What can hang from each mark
teduku: pivut toli
sasu: pivut
vulum: pivut
toli: teduku
pivut: fada sasu sedid teduku vulum
fada: pivut situs
sedid: pivut

Known rows, with every way that one mark hangs from another
sasu{pivut}: [ 46  42   1  24   7  -7 -31  19  -4 -25  17  19  -4 -54  -7  -7  -4 -53
  26]
toli{teduku{pivut{fada{situs} sasu sedid vulum}}}: [ -2 -40 -29 -73  -3 -26 -12   5  -5  51 -26  15 -48  35 -10 -34  -6 -18
  17]
toli{teduku{pivut{vulum}}}: [ 42 -16 -52  47   0 -27  -3  20 -35 -14  22  24 -20  -6 -11 -15  -4 -30
  40]
fada{pivut{sasu sedid}}: [ 15   2  21   5  -6  -1 -18  24  -1   7  19 -31 -31  -8  -8  -4   0 -89
 -13]
sedid{pivut{fada{situs} sasu teduku vulum}}: [ -3 -32 -31 -59   9 -48 -24 -19 -12  20 -15  35  -6  22  -9 -29 -40   1
  30]
toli{teduku{pivut}}: [ 31  -4 -20  63 -22  -2 -15  12 -20  -8  23  21 -12 -18 -28 -10 -12 -58
  15]
sasu{pivut{fada sedid teduku{toli} vulum}}: [ 24 -10 -55 -61  41 -95 -62 -22  22  44 -56  24 -28   4 -14 -34  13 -15
  34]
vulum{pivut{fada{situs} sedid}}: [ -7  33  20 -44  36 -39 -57 -29  55   9 -29 -22 -31   2 -30   7 -31  -9
  16]
fada{pivut{sasu sedid teduku{toli} vulum} situs}: [-27 -29 -22 -42   9 -65  -3 -20  22  48 -28  -7 -39  31 -27  -8   8 -66
  12]
toli{teduku}: [ 30  -6   7  52 -19  10 -25   9   0 -14  28  34  -9 -25 -22 -14 -14 -61
  39]
fada{pivut{sedid teduku} situs}: [-38  12  -1   0  13 -29 -50 -38  27  -5 -16 -14 -25  21 -28  -3 -20 -61
   9]
pivut{fada{situs} sasu teduku{toli} vulum}: [-12 -63 -30 -67   6 -67 -11 -25  37  64 -23  37 -29  26 -24 -26 -10 -27
  34]
sedid{pivut{teduku vulum}}: [ 35 -16 -55  31  23 -51 -32  -9 -39 -26   2  26   5  -1  -1  -5 -20 -20
  55]
toli{teduku{pivut{sasu}}}: [ 30 -22 -15  29 -46  12  -5  33 -35  26  34  22 -15 -18 -18 -17  -2 -75
   8]
pivut{sasu}: [ 32 -22   9  11 -20  11  -8  34  -2   9  32  11 -16 -25   0   3  -1 -77
  25]
vulum{pivut{fada{situs} sasu sedid teduku{toli}}}: [-34  -5   0 -81   6 -65 -50 -42  54  96 -48  -2 -28  17 -47   2 -13 -35
   9]
sedid{pivut{sasu vulum}}: [ 57 -14 -18   3   4 -22  11  35 -46 -18  22  13 -10 -17  11  -5  -7 -40
  36]

Rows
[ 38 -25 -53  25  20 -80 -15 -19 -14  -9 -17  26   4   3 -21  -6  -5 -39
  42] : sedid{pivut{teduku{toli} vulum}}
[-36   6  -1 -74   7 -40 -66 -29  28  71 -30  -8 -28  17 -26  -1 -22 -12
  18] : vulum{pivut{fada{situs} sasu sedid teduku}}
[ 33 -55 -46 -37   7 -78 -15 -12 -11  42 -19  31  -7  12 -18 -30 -17 -24
  18] : sedid{pivut{fada sasu teduku{toli} vulum}}
[-19   3 -30  24  26 -49 -19 -26   6 -26   9   4 -14  14 -20 -13 -36 -27
  32] : fada{pivut{teduku vulum} situs}
[ 24 -35 -14 -44  -4 -20 -24  24   5  47 -12 -15 -38   8   1 -14   1 -50
 -17] : teduku{pivut{fada sasu sedid}}
[ 38 -46 -49 -57  18 -44 -12  34 -11  42 -15 -14 -47  19  18 -20   5 -24
   6] : teduku{pivut{fada sasu sedid vulum}}
[ -9  -2 -40 -89  40 -89 -56 -43  44  41 -70  29 -33  17 -27 -30   3 -10
  36] : sasu{pivut{fada{situs} sedid teduku{toli} vulum}}
[  -5  -26   -7   -3  -11  -44  -26   -9   14   52   -9  -14  -28    6
  -31   -9   12 -101  -13] : fada{pivut{sasu sedid teduku{toli}}}
[ 39 -60 -46 -63  17 -71   4  20  10  64 -31 -12 -51  20  -5 -22  20 -44
  -5] : teduku{pivut{fada sasu sedid vulum} toli}
[  1 -42  -5 -91  26 -29 -18  11  29  37 -25   5 -47  26   8 -16  -4 -23
  30] : pivut{fada{situs} sasu sedid vulum}
[ 30 -35 -48  -9 -14 -17  -8  37 -43  37  -1   9 -39  10   5 -12  26 -52
  33] : toli{teduku{pivut{sasu sedid vulum}}}
[ -20  -66  -29 -100   18  -73  -30  -24   45   81  -52   23  -41   45
  -16  -21   11  -34   34] : pivut{fada{situs} sasu sedid teduku{toli} vulum}
[ 45 -43 -52 -35  40 -86  -7  -2  31  27 -41 -12 -51  19 -13 -16  11 -32
   6] : teduku{pivut{fada sedid vulum} toli}
[  2   4 -17 -12  -6 -38 -60  -8   2  59  13   1  -4 -13 -23  -7 -34 -11
  16] : vulum{pivut{fada sasu teduku}}
[ 27 -49 -46 -43  -5 -33 -24  25 -22  52 -11  11 -43  21   3 -36   5 -23
  15] : toli{teduku{pivut{fada sasu sedid vulum}}}
[ -6  14 -40 -52  33 -59 -55 -26  15   2 -23  38 -11  -1 -12 -37 -29  17
  47] : sasu{pivut{fada{situs} teduku vulum}}
[ 39 -32 -53 -29  44 -61 -27  12   6   8 -22 -15 -45  19  11 -15  -2  -9
  14] : teduku{pivut{fada sedid vulum}}
[-29   7  -6 -48  28 -84 -66 -65  67  59 -56  -6 -27  19 -50   3 -21 -20
  17] : vulum{pivut{fada{situs} sedid teduku{toli}}}
[  1  40  22 -12  25 -32 -37 -28  47  -6  -1  -8 -18 -17 -38   1 -51  -1
  16] : vulum{pivut{fada{situs}}}
